Each row comes from the steps of one walk. Every step used is in the known rows, and no mark comes twice. Write the walk behind each row, first mark first.
Known rows
mupad/zotab/gegom/moku: [ 0.812 -0.921 -0.560 -2.494  1.344 -1.259  0.558  0.230 -0.450  1.452
  0.280 -0.044 -2.423  0.032 -0.535 -0.715 -1.263 -1.120  1.223 -1.598]
moku/nilesab: [-1.042 -0.233 -1.127 -0.401 -1.508 -0.287 -1.654 -0.810 -0.443 -0.168
  0.647 -0.162 -0.884 -0.432  1.426 -0.600  0.742 -1.929 -0.178  0.205]
zotab/gegom/sigab/kezad: [ 0.862  1.758  0.592 -1.705  1.162 -1.017  1.653  0.265 -0.023  0.204
  0.023  0.026 -2.718 -0.371  0.513  0.115 -0.016 -0.546 -0.399 -2.088]
munu/zotab/gegom/moku/nilesab: [ 0.790  1.354 -0.932 -2.502 -0.390 -1.538  0.321  0.383  0.676  0.728
  0.253  0.859 -3.103  0.630 -0.380  0.705 -0.255 -1.769  0.182 -1.728]
nilesab/sigab/kezad/moku: [-0.050  0.194 -0.723 -1.290  0.917 -2.408 -0.936  0.403 -1.296 -1.746
 -1.580  0.475 -1.414 -3.614  1.414  0.554  1.223  1.139 -0.421 -0.585]
nilesab/zotab/gegom/sigab/kezad/moku/metam: [ 0.431  0.085  0.575 -4.390  0.345 -3.291  0.122  0.418 -1.255  1.107
 -0.765  0.596 -2.180 -2.750  1.040  0.400 -0.309 -0.945  0.195 -1.023]
zotab/gegom/moku/metam/sigab: [ 0.416  1.340  0.152 -1.470 -0.088 -0.413 -1.349  1.171  0.285 -1.066
 -0.324 -0.365 -1.100 -1.477  0.647 -2.018  0.079 -2.159  0.266 -1.601]
zotab/gegom/moku/metam/sigab/kezad: [ 0.391  2.134  0.153 -2.475  0.543 -0.698 -0.271  1.228 -0.059 -0.975
 -0.383 -0.078 -1.562 -2.452  0.772 -1.506  0.314 -1.374 -0.204 -1.891]
mupad/zotab/gegom/moku/nilesab/sigab: [-0.162 -0.922 -1.038 -2.401  0.726 -0.872 -1.366  1.090 -0.737  1.035
 -0.258 -0.021 -2.570  0.062 -0.410 -1.218  0.013 -1.815  1.369 -1.448]
munu/zotab: [ 1.295  0.649  0.135 -1.276 -1.126 -2.364 -0.017 -0.567  0.374 -0.165
 -0.401  1.031 -2.128 -0.948 -0.032  1.503 -0.450 -0.518  0.369 -0.804]
zotab/gegom/sigab/kezad/moku/metam: [ 0.446  0.892  0.139 -2.721  0.814 -1.291  0.272  0.232 -0.419  0.279
  0.134 -0.017 -2.591 -2.106  1.063  0.346  0.084 -0.900 -0.478 -1.838]
metam/zotab/gegom: [ 1.225 -1.069  0.443 -3.565 -0.211 -0.579  0.966 -0.414 -0.015 -0.915
 -0.074 -0.223 -0.615 -0.651  0.331 -0.552 -0.944 -0.916  1.440 -2.013]
gegom/moku/nilesab/sigab/kezad/zotab: [-1.117 -0.488 -1.580 -2.615 -0.686 -1.898 -1.711  0.991 -1.600 -0.433
 -0.269  0.934 -2.036 -1.831  0.977  1.102  1.131 -0.794 -1.370 -0.598]
kezad/moku/metam/sigab: [-0.595 -1.027 -0.858 -1.170 -1.135 -1.658 -3.246  0.010 -0.899 -1.638
 -0.569 -0.011  0.032 -5.697  1.893 -0.433  0.230 -0.860  0.433  0.094]
moku/metam/sigab/kezad/zotab: [-0.462  0.750  1.208 -2.360 -2.110 -1.993 -2.581  0.550 -1.505 -2.565
 -0.890  0.839 -0.401 -6.433  1.250 -0.077  1.094 -0.895  0.055 -0.632]
sigab/kezad/moku/metam/zotab/gegom: [ 0.360 -0.260 -0.474 -5.163  0.646 -2.041  0.903 -0.639 -1.240 -0.464
 -0.006  0.343 -1.377 -4.824  1.587  0.801 -0.146  0.265 -0.206 -1.449]
kezad/zotab/gegom/moku: [ 0.733 -1.439  0.059 -2.121  0.026 -2.433  0.774 -0.732 -0.985 -0.816
  1.100  1.067 -1.797 -0.047 -0.319  1.331 -1.033 -0.897 -0.497 -1.580]
gegom/sigab: [ 0.419 -0.395  0.277 -0.186 -0.793 -1.158 -1.158  0.147 -0.278  0.354
 -0.388 -0.062 -1.766 -0.801  1.021  0.913 -0.188 -0.849 -0.542 -0.620]
munu/zotab/gegom/sigab/kezad: [ 1.518  2.184  0.565 -2.663  0.157 -2.169  1.506  0.447  0.473  0.624
 -0.408  1.196 -3.750 -0.724 -0.423  1.756 -0.238 -0.451  0.127 -2.273]

Write each row's walk
[ 0.691  0.567  0.688 -3.019  0.765 -2.808  2.721 -1.146 -1.489 -1.106
  0.704  1.344 -2.131 -2.179  0.256  1.746 -0.233  0.637 -0.788 -1.681] => sigab/kezad/zotab/gegom
[ 0.204 -2.553 -0.609 -4.133 -0.840 -1.412 -2.142 -0.157 -0.833 -0.071
 -0.041 -0.208 -0.986 -3.797  1.514  0.521 -0.615 -1.409  0.550 -1.145] => kezad/moku/metam/zotab/gegom/sigab
[ 0.670 -0.347  1.262 -5.115 -1.439 -0.781 -1.391  0.475 -0.682 -0.487
 -0.534 -0.154 -1.305 -3.301  1.200 -0.321  0.063 -1.802  0.474 -2.000] => moku/metam/zotab/gegom/sigab/kezad
[-0.339  1.757  1.000 -1.714 -1.696 -1.180 -2.614  0.866 -0.863 -2.255
 -1.257  0.168 -0.240 -5.969  1.651 -1.234  1.255 -1.020  0.212 -0.523] => moku/metam/sigab/kezad
[ 1.154 -1.163 -0.240 -4.245  0.196 -0.663  0.977  0.260 -0.020 -0.305
 -0.083 -0.184 -1.023 -0.510  0.323 -0.302 -1.232 -0.956  0.793 -2.183] => metam/zotab/gegom/moku
[-0.273 -1.396 -0.446 -1.994 -0.623 -2.028 -1.157  0.167 -1.319 -1.231
  0.539  1.065 -1.921 -0.109 -0.177  0.859  0.261 -1.576 -0.292 -1.410] => kezad/zotab/gegom/moku/nilesab/sigab
[ 0.047 -1.015 -0.255 -4.592 -0.482 -2.030 -0.678  0.452 -1.415  0.588
 -0.649  0.433 -2.045 -4.970  1.737  2.141 -0.061  0.127 -0.783 -1.172] => gegom/sigab/kezad/moku/metam/zotab
[ 0.780 -1.060  1.173 -3.953 -1.809 -0.466 -2.068 -0.240 -0.307 -1.174
 -0.246 -0.507 -0.252 -2.331  1.116 -1.250 -0.203 -2.391  1.132 -1.569] => moku/metam/zotab/gegom
[ 1.263  1.442 -0.295 -3.105  0.602 -2.602  1.524  0.275  0.187  0.884
 -0.222  1.282 -3.808 -1.542 -0.177  2.359 -0.492 -0.120  0.011 -2.133] => munu/zotab/gegom/sigab/kezad/moku
[ 0.314  0.364  0.207 -2.275  0.716 -2.662 -0.289  0.923 -1.495 -1.925
 -1.142  1.108 -2.154 -2.066  0.262  0.953  1.022  0.429 -0.654 -1.650] => nilesab/sigab/kezad/zotab/gegom/moku
[-0.820 -0.005 -0.397 -2.402 -1.106 -1.462 -1.158  0.349 -0.777  1.190
  0.009  0.247 -1.884  0.096  0.905 -0.560  0.491 -2.513  0.479 -0.395] => moku/nilesab/zotab/gegom/sigab
[ 0.402  0.742  0.657 -3.162 -0.344 -2.524 -1.028  1.391 -0.610 -0.137
 -1.230  0.333 -1.002 -2.173  0.595 -1.641 -0.250 -1.889  0.913 -0.891] => nilesab/zotab/gegom/moku/metam/sigab
[-1.176  0.395 -0.547 -1.919 -0.681 -1.364 -1.544  0.363 -1.522 -1.497
 -0.194  0.809 -1.912 -1.478  0.724  0.121  1.970 -1.232 -0.114 -0.958] => moku/nilesab/sigab/kezad/zotab/gegom
[ 1.056 -0.371  0.614 -4.707  0.115 -0.926  1.433  0.425 -0.412 -0.077
 -0.411  0.104 -1.736 -1.697  0.453  0.603 -0.627 -0.348  0.741 -2.481] => metam/zotab/gegom/sigab/kezad
[-1.352  1.442 -1.388 -1.608 -0.032 -1.532 -0.446  0.803 -1.209 -1.686
 -0.852  0.705 -0.764 -6.266  1.597  0.047  1.142  0.597  0.101 -0.291] => metam/sigab/kezad/moku/nilesab
[ 0.611  0.216  0.137 -3.775  1.169 -3.446  1.494  0.298 -1.127  1.220
 -0.651  0.748 -2.386 -1.862  0.778  0.791 -0.616 -0.155  0.170 -1.125] => nilesab/zotab/gegom/sigab/kezad/moku
[ 0.183 -0.807  0.561 -2.290 -1.016 -2.220 -1.201  0.388 -1.107 -1.772
  0.379  1.037 -1.219 -2.447 -0.064  0.408 -0.296 -1.587  0.041 -1.567] => kezad/zotab/gegom/moku/metam/sigab
